Known rows, with every way that one mark hangs from another
saraf[tato[ripu vami]]: [-2.82 -0.22  0.07 -0.58  0.37  2.44  2.33  1.57 -0.72 -0.93  1.40 -0.70
 -0.84  2.20 -1.85 -0.95  0.39  2.78  4.13 -0.29  0.42 -4.58]
tato[domet nugaka ripu saraf temit vami]: [ 0.57 -2.45 -2.95  2.43 -1.53  0.92 -3.52 -1.11 -2.92  0.48  0.64 -0.47
  0.11 -1.26  1.41  0.18  0.67 -2.91  0.02 -4.35 -3.17  1.46]
vami[tato]: [-0.01  0.73  0.41 -3.35 -0.16  1.45  3.89  4.52  3.83  0.78  0.18  0.88
 -1.93  1.93 -3.76  1.22 -2.37  4.35  2.87  5.08  4.33 -2.76]
tato[nugaka ripu[vami] saraf temit]: [ 0.66 -1.40 -3.09  2.62  0.36  0.88 -0.75 -0.85 -3.23 -2.21 -1.90  0.74
  0.81 -2.47 -0.46 -0.36 -0.79 -1.95 -0.56 -1.89  0.95  1.27]
nugaka[tato[badeg domet ripu[vami] saraf]]: [ 0.47  0.67  0.50 -0.34 -0.45 -1.02  0.43 -2.45 -3.95 -0.04 -0.34  2.17
  0.50 -2.25  1.24 -1.09  0.30 -2.63 -0.14 -0.42 -2.07 -0.06]
saraf[tato]: [-0.48  0.72  1.55 -1.65  0.77  3.45  3.94  2.93  1.66  0.02  0.43 -1.37
 -1.78  2.44 -3.05  0.46 -0.29  4.34  2.58  2.77  2.51 -3.96]
vami[ripu[tato[domet nugaka saraf]]]: [ 0.59 -0.43 -1.33 -1.32 -0.12  1.28  1.15  2.42  0.68  1.40 -1.21  0.08
 -1.28 -2.85 -2.37  0.54 -1.99  2.45 -1.55 -0.38  0.73  2.84]
badeg[tato[domet vami]]: [ 1.14  1.89 -0.59 -3.61  0.25  0.92  1.86  2.14  3.10  2.38  0.83 -1.74
 -0.28  1.97 -2.39 -0.72  0.30  0.09  2.49  1.37 -1.24 -3.92]
lusi[tato]: [-1.11  2.09  1.23 -2.99  0.44  2.23  4.57  3.58  2.44 -0.40 -0.14 -1.09
 -2.02  1.95 -3.93  1.18 -1.35  5.93  3.97  4.39  3.33 -1.60]
temit[tato[badeg nugaka ripu]]: [-1.69  0.01  1.35 -0.35  2.57 -3.76  2.27 -0.35  2.39 -1.82  0.91  0.35
  0.51  0.06  1.98 -0.52  2.24  2.22  1.52  0.56  2.05  0.06]
ripu[tato[saraf]]: [ 0.60  1.09 -0.56 -0.76 -0.99  2.62  2.71  1.80  0.96  0.44 -2.64  0.08
 -3.32 -1.97 -4.58  0.08 -1.88  4.34 -0.24  2.73  2.60  0.09]
tato[badeg nugaka ripu saraf]: [-0.38  0.16 -1.65  1.80  0.35 -1.60 -1.01  0.09 -1.59 -2.25  0.18  1.07
 -1.58  0.83  0.73  0.39  0.99 -0.33 -0.66  0.65  1.66  2.12]
ripu[vami[tato[badeg]]]: [-0.36  2.69  1.58 -1.51 -0.27  0.15  2.24  1.15  1.99 -0.91 -1.39  1.21
  0.68  2.46 -2.08 -0.63 -1.43  1.03 -0.75  4.75  3.75 -3.99]
tato[badeg domet nugaka ripu saraf vami]: [-0.46  0.29 -1.83  2.59 -1.99 -1.43 -3.51 -1.20 -3.08 -0.86  1.32 -0.18
 -0.43  1.22  2.53 -0.60  2.12 -2.78 -1.86 -2.28 -2.38  0.79]
domet[tato[badeg nugaka]]: [-0.76  0.70  2.77 -0.11  1.16 -2.06  0.31  1.17  2.04 -0.84  2.26 -0.94
  0.09  2.88  1.25 -0.84  0.61  1.11 -1.40  3.41  1.76 -1.09]
lusi[tato[ripu]]: [-3.25  0.82  0.06 -2.44  1.60  1.27  4.65  2.68  1.20 -1.76  0.50  0.73
 -1.98  1.27 -3.33  1.16 -1.21  5.38  5.84  2.73  3.16 -0.14]
tato[badeg nugaka saraf]: [ 1.75  1.37 -0.55  1.31 -0.76 -0.71 -1.11  0.97 -0.25 -0.94 -0.58 -0.79
 -1.56  1.63  0.08  0.42  0.85  0.28 -2.61  2.31  1.84  0.68]
tato[domet nugaka ripu saraf vami]: [-0.17 -0.45 -3.42  1.48 -2.19  0.16 -1.37  0.96 -3.14 -0.23  1.52 -0.47
 -1.35 -0.16  1.01 -0.43  0.95 -1.12 -0.09 -2.61 -1.78  0.52]
tato[badeg domet nugaka ripu saraf temit vami]: [ 0.26 -1.84 -1.37  3.58 -1.28 -0.64 -5.73 -3.41 -2.75 -0.14  0.50 -0.17
  1.01  0.07  3.11 -0.03  1.78 -4.65 -1.76 -3.99 -3.79  1.84]
ripu[vami[tato[badeg domet temit]]]: [ 0.50  0.39  2.19 -0.24 -0.54  1.12 -0.76 -1.85  1.86  0.93 -1.32  1.25
  2.35  1.30 -0.41  0.12 -1.28 -2.19 -1.33  1.48  0.12 -2.24]
temit[tato[badeg domet nugaka ripu saraf vami]]: [-0.91 -0.66 -0.27  1.62 -1.60 -3.47 -2.16 -1.22 -1.56  0.44  1.20 -1.17
  0.05 -1.43  4.42 -1.14  2.15 -0.36 -0.24 -2.91 -2.66  0.17]
nugaka[tato[domet ripu]]: [-0.13 -0.42  0.85 -3.45  1.52  0.16  3.99  0.38  0.14  0.74  1.98  2.14
 -0.57 -0.88 -0.95  0.33  0.60  0.62  4.05  0.25 -0.92 -0.35]
ripu[vami]: [ 0.54  2.89 -0.94 -1.28  0.07  2.73  3.95  1.87  0.00 -1.71 -1.46  0.33
  0.10  1.83 -4.16 -1.47 -0.19  1.04  0.14  3.92  2.99 -4.83]

Rows
[-0.57  0.13 -0.25  1.87 -0.48 -3.16  0.00 -1.87 -2.43 -0.98 -0.43  0.09
  0.91 -2.73  3.77 -1.45  1.31 -0.90 -1.52 -2.12 -0.60  0.71] => temit[tato[badeg domet nugaka ripu[vami] saraf]]
[ 1.20 -2.58 -0.90 -0.28  0.66  2.09 -1.07  0.26  1.00  2.09 -2.02  0.02
  0.07 -3.88 -1.88  1.12 -2.35  0.66 -1.54 -2.26 -0.74  3.79] => vami[ripu[tato[domet nugaka saraf temit]]]
[-0.39  1.52  2.55  1.10 -0.25  0.11 -0.46  0.01  0.85 -0.84  1.21 -3.29
  0.95  3.73  1.33 -1.13  2.17  1.09 -1.82 -0.33 -0.03 -3.47] => saraf[tato[badeg nugaka vami]]
[-1.42  1.03  1.17  0.68  1.30 -3.19  1.85 -2.40 -0.02 -1.80  0.46  0.32
  2.52 -0.72  3.19 -2.00  2.52 -0.88 -0.95 -1.64 -0.01 -0.81] => temit[tato[badeg domet nugaka ripu[vami]]]
[-2.66  2.32  1.13  0.70  0.78 -1.56  1.56 -1.89 -0.98 -2.89  0.52 -0.05
  1.61  1.22  1.63 -0.41  0.99 -0.10 -0.64 -1.24  0.54  1.60] => lusi[tato[badeg domet nugaka ripu[vami]]]
[ 0.89 -2.25  0.98  0.32 -0.86 -0.46 -3.95 -3.89 -2.77  2.13  0.39  0.97
  1.08 -2.12  2.29 -0.19  0.81 -3.89  1.35 -3.01 -5.65  0.47] => nugaka[tato[badeg domet ripu saraf temit vami]]
[-2.06 -1.42  0.25  1.68  0.50 -2.86 -1.44  0.86 -1.50 -1.33  2.15  0.57
 -1.42  0.23  2.35 -0.29 -0.42  0.43 -0.12  1.32  0.96  2.01] => domet[tato[badeg nugaka ripu saraf]]
[ 1.07 -3.01  0.29 -0.61 -0.10 -0.48 -3.86  1.21  1.68  2.71 -0.19  0.81
  0.86 -0.62  1.13  2.50 -2.90 -1.15 -0.89 -0.01 -0.37  2.81] => vami[ripu tato[badeg domet nugaka saraf temit]]
[ 0.93 -1.84  0.73  0.67  0.85  0.55 -3.30 -2.01  1.14  1.51 -2.14  0.28
  0.94 -2.57 -0.33  0.92 -1.21 -1.02 -3.39 -1.93 -1.38  4.17] => vami[ripu[tato[badeg domet nugaka saraf temit]]]
[ 0.63  1.59  0.68 -0.73  0.16  0.92  3.24  0.09  2.82  0.08 -0.27 -0.75
 -0.77 -0.59 -1.78 -0.20  0.69  2.24 -2.56 -0.43  1.30  1.46] => ripu[tato[domet nugaka]]
[ 1.19 -1.40  0.93  0.63  0.23 -0.21 -1.79 -4.58 -3.60  0.60 -1.23  2.12
  1.92 -3.41  1.64 -0.50 -0.04 -4.46 -0.02 -2.27 -3.46  0.97] => nugaka[tato[badeg domet ripu[vami] saraf temit]]
[-0.26 -1.41 -1.19 -2.18  2.14  0.78 -0.28 -0.91  2.06  1.74  0.68  0.02
  1.12  0.12 -1.45 -0.17  0.06 -2.25  4.41 -2.06 -2.78 -1.52] => badeg[tato[domet ripu temit vami]]
[ 2.56 -0.85  0.05  2.56 -0.99  0.35 -4.07 -2.04 -0.49  0.84 -0.46 -0.92
  0.06  0.37  1.88  1.28  1.06 -2.94 -3.25 -0.98 -1.67  2.43] => tato[badeg domet nugaka saraf temit]
[ 2.06 -0.57  0.53  2.05 -2.03 -0.43 -3.24 -1.57 -0.31  1.08 -1.51 -0.17
  1.59 -1.24  2.32  0.61 -1.69 -2.84 -4.08 -0.96 -0.27  1.48] => ripu[vami[tato[badeg domet nugaka saraf temit]]]
[ 0.15 -2.24  1.64 -1.83  1.68 -0.67 -1.97  0.60  4.02  1.85  0.60  1.10
  2.39  1.23  0.61  2.00 -1.75 -1.10 -0.23  0.43  0.27  1.30] => vami[ripu tato[badeg domet nugaka temit]]
[ 1.90  1.22 -0.38  1.51 -1.66 -0.41 -1.89  0.07 -0.73  0.14  0.40 -0.80
 -1.41  1.50  1.39  0.73  1.40 -1.15 -3.30  0.69 -0.26  1.39] => tato[badeg domet nugaka saraf]
[-2.95  1.84 -0.20 -1.48  0.34  1.69  4.36  0.70 -1.15 -1.74  0.05  0.73
 -0.02  0.38 -2.13 -0.21 -0.94  2.26  3.43  0.54  1.16 -0.97] => lusi[tato[domet ripu[vami]]]
[ 3.19 -1.06 -1.87 -0.55  0.36 -0.08 -2.10  1.16  1.68  2.13 -1.04 -3.10
  0.36 -1.57 -0.55  0.14 -0.99 -0.84  0.44 -0.99 -1.01 -0.10] => badeg[tato[nugaka saraf temit vami]]
